Known rows, with every step that occurs
dese-paga-zufol: [  1,   2, -19,   0,  18, -16,  23,  17,  38,   6,  -7, -36,  13,  14, -21,
 -26,  14,   5, -13,  -8,  -8, -17,   9,  19, -25]
paga-dese-tona: [ -7,  -9,   8, -11, -25,  18,  11,  -4, -10,  14,   1,  -9,   9,  35, -10,
 -48, -35, -10, -17,  -5,  23,  33,  11, -10,  -4]
tero-puba-zufol-tona-dese-paga: [ -1,   8, -10,   0,   0,   1,  -6, -11, -40, -34, -49,  47,   6,  -2,   6,
  64,  47,  13,  25,  23,  -5, -17,  -7, -42, -10]
mugo-tona-zufol: [-17,   9, -25,  21, -42, -34,  12,  12,  23, -16,  -2, -38,  -9,  48,  -3,
  41, -11, -21,   4, -30, -55,  -1,   0,  20,  25]
puba-zufol-tona: [-10,  -3, -18,  38,  -8,   7,  38,  17,  -7, -18, -23,  22,  -2,  -7,  21,
  38,  -4,  -7,  12,  26,  39, -15,  23,  -7,   6]
tero-puba-zufol: [ 21,   1,  26,  38, -18, -29,  52, -10, -37, -42, -32,   1,  10,   7,  12,
  28,  23,  10,  16,  -5,   4, -14, -21,  -6,  59]
zufol-puba: [ 35, -31,  24,  41, -10, -18,  32,   0,   5, -27,   7,  -1,  31,  10, -20,
  -7,  27,  -6, -22,  -4,   3, -13,  -9,   7,  57]
tero-puba-zufol-tona: [  0, -14,  17,  39,  -2,   0,  43, -13, -31, -45, -42,  30,   6,  -5,   7,
  45,  31,   2,  18,  10,  20,  -9,  -5, -23,  31]
paga-dese: [ -8,  13,   7,   0, -21,  -1,  15,   7,  13,   0,  11,  -3,  -3,  19,   2,
 -30, -24,  -2, -33,   5,  28,  20,  -9,  25,  -4]
tero-puba-zufol-tona-mugo-filaf: [ 12,   5,   6,  47,  46, -25,   4, -58, -11, -74,   5,  32,  -7,   9,  -3,
  57,  32,   4,  27,  -9,   0,  -1, -12, -18,  43]
tona-zufol-paga-dese: [-46,  31,  25, -16, -12,  12, -21,  27,  23,  11,  17,  -4, -11, -33,  10,
 -17, -37,  -9,   6,   4,  12,  22, -25,  21, -26]
tovisap-dese-paga-zufol-tona-mugo-filaf: [ -5,  14, -35, -18,  80,   0, -52, -37,  18,   2,  13,  10, -43,  -4, -31,
   3,  14,   8,  20,   2, -28,   2,  53,   4, -45]
tovisap-dese: [ 16,   0,  -2,  10, -14,   6,  17,  12, -24,  21,  -8,  -9, -32,  19,  10,
  -1, -13,  20, -18,  10, -14,   2,  40,  30,  23]
paga-dese-tona-mugo: [  8, -20,  -6, -24,   4,  10, -13, -34,  13,  -5,  26, -16,  21,  38,  -7,
 -48, -25,   3, -27,   1,  26,  29,  19,  -2, -23]
puba-zufol: [  9,  14, -10,  39, -25, -14,  52,  23, -16,  -7, -21,   3,  -2,   5,  25,
  21,  -6,  -2,   3,  12,  18, -14,   9,  10,  32]
tona-dese-paga-zufol-puba: [ 25, -16,   3,  -9,  27, -10, -26,  -6,  -9,  10,  -3,   6,  14,   2, -37,
  -6,  51,   1, -13,  -4, -38, -22, -24, -21,  -5]
tovisap-dese-paga-zufol: [  1,   5, -17, -20,  21,  -3,  -8,  12, -13,  39, -20, -22, -25,  -6, -14,
 -22,  11,  16,   4,   4, -23, -14,  43,  18, -28]
paga-zufol: [ 12, -20,  -3,  19,  10,  -4,  35,  10,  21,  15,   3, -36,  -4,  16, -13,
 -25,   2,   3, -31, -13,  -4,  -9, -13,  26,   4]
tona-dese-tovisap: [ 32, -15, -35,  13, -18,  19, -16,  22,   8,  20,   4,   9,  18,  43,  12,
  44, -15,  12, -45, -27, -32,  -6, -45,  12,  17]
puba-zufol-paga-dese-tona-mugo: [ -7,  12,   3, -44,   5,   4, -27, -24, -17,  12,  31,  12,   5, -37,  24,
 -27, -29,   6,  23,  23,  41,  17,  19, -21, -28]
zufol-paga-dese: [-10,  23,  17, -27, -14,   1,  -6,  11,  25,  11,  29,   2, -14, -25,  21,
 -41, -29,   7, -21,  12,  38,  21,  -5,  26, -17]
puba-zufol-paga: [ -1,  24,   1,   9, -16, -10,  31,  31,  -3,   1,   4,   0,  -9, -39,  42,
   7, -12,   9,  19,  13,  23, -14,   7,  11,  17]

Rows
[ 22, -17,  14,   6,  25, -29,  12,   1,  15,  -6,   2, -18,  31, -10, -40,
 -29,  50, -12,  -1,  -7, -11, -29,   0,  -9,  12] : dese-paga-zufol-puba
[ 18,  -8,  15, -18,  29, -14, -17,  -3, -35,  25, -12,   0,  -6, -24, -39,
 -22,  48,  -3,  13,   5, -31, -25,  30,  -9,   7] : tovisap-dese-paga-zufol-puba
[  3, -14, -33, -40,  62,   8, -39, -17,  17,  13,   2,  -6, -23, -16, -17,
  -6,  24,  26,  -1,  24,  -6,  -9,  64,  11, -71] : tovisap-dese-paga-zufol-tona-mugo
[  5,  20, -18, -12, -12,  -6,   8,  25,  -5,   9, -20,  -6, -18,  14,   7,
  -5,   0,  16,  -3,   7, -16, -12,  58,  25,  -4] : tovisap-dese-paga
[ -3, -10,   8,  29, -39, -45,   1,  -4,   2, -26,   0, -16,   9,  30, -24,
  45,  28, -36,  12, -30, -54, -13, -17,  -9,  53] : mugo-tona-zufol-puba
[-21, -12,   7,   9, -14,  36,   5,  32,  12,  13,  -1, -33,   7, -10,  -1,
 -16, -36, -12,  29,  -8, -22,   5,  -2,  -4,  -4] : dese-tona-zufol-paga
[ -3,  23,   1, -27,  26,   2, -45, -45,  23,  -1,  62,   3, -17,   4,   3,
 -49, -36,  -1,  12, -16,   7,  42,   5,   0, -14] : zufol-paga-dese-tona-mugo-filaf
[-23, -19,  44,  11, -19,  29, -18, -12, -39,   1,  -5,  -1,  33,   2, -41,
 -20,  -4, -51,  19,  -4,  -9,  17, -25, -40,  19] : paga-dese-tona-zufol-puba
[-17,   9,   9,  19, -14,  12,  10,  42,  37,  -5,   7, -27,  -5, -20,  15,
   5, -26,   0,  15,  -2, -18,  -1, -19,  27,   0] : tona-zufol-paga
[-11,  37,  51, -22,  -7, -20,   4, -21, -36, -15,  -5,  29, -13, -50,  25,
  -4,   6,   8,  23,   7,  36,   9, -30, -13,  14] : tero-puba-zufol-paga-dese
[ -3,  26,  38, -27, -14, -10, -13,  -9, -31,   6,  -1,  36,  20, -52,  29,
  18,  -4,   3,  18, -13,  23,  -5, -61, -21,  29] : tero-puba-zufol-paga-dese-tovisap
[ 35, -41, -25,  10,   5,   7,  17, -12,  23, -24,  21, -40,  30,  47,  -3,
 -27, -14,  12, -29,  -3,  -5,   7,  30,  10,   7] : dese-tona-mugo
[ 11,   3, -30, -17,  16,   1, -15,   7,  15,  26,  -9,  -6, -10,  18, -13,
  -4,  16,  18, -21,  -8, -32,  -8, -11,   4, -40] : tona-dese-paga-zufol
[  3, -26, -37, -14,  63,  -6, -12, -13,  67, -19,  13, -17,  19,  -1, -24,
 -15,  24,  15, -20,  16,   8, -16,  32,  12, -68] : dese-paga-zufol-tona-mugo
[-23,  20,  11, -34, -22,  18,  -6,   0, -38,  30,   2,  17, -10, -43,  27,
 -28, -32, -10,  35,  15,  42,  17,  14, -29, -15] : puba-zufol-paga-dese-tona
[ 10, -15,   7,  18,   1,  21,   6, -22, -52, -28, -44,  49, -11,   6,   8,
  65,  30,  20,   9,  15,   3,   0, -23, -34,  13] : tero-puba-zufol-tona-dese
[-35,  24,   8, -17, -13,  24, -45,  38,  26,  33,  21,  -1,  16, -39,  16,
  11, -45, -23,   5, -17,  -3,  10, -55,  14, -15] : tona-zufol-paga-dese-tovisap
[-48,  38,   6, -38, -36, -26, -31,   6,  28,  10,  22, -12, -28,  -7,  13,
   7, -28, -20,  17, -16, -15,  23, -11,  15, -21] : mugo-tona-zufol-paga-dese
[ 18, -32, -48,  13,  -6,  43, -24,  17,  14,  19,  -2,  30,  18,  30,   7,
  56, -14,  11, -42, -12, -14,   2, -26,  -1, -15] : zufol-tona-dese-tovisap
[-14,   0,  16, -35, -14,  24,  -8,  -5,   6,  23,  26,  -7,  -3, -10,  11,
 -61, -40,  -1,   0,   1,  37,  28,  11,  -7, -24] : zufol-paga-dese-tona
[ 28, -33,  29,  29,  21, -16,  24, -10,  -3,  -1,  10, -14,  15,  -7, -36,
 -23,  42, -13, -24, -16,  -6, -18, -25,   0,  39] : paga-zufol-puba
[  2,  -6, -31,  22, -11,  35,   1,   9, -28,   1, -27,  50, -21,   1,  26,
  59,   4,   8,   3,  27,  16,  -3,  -1, -16,  -9] : puba-zufol-tona-dese
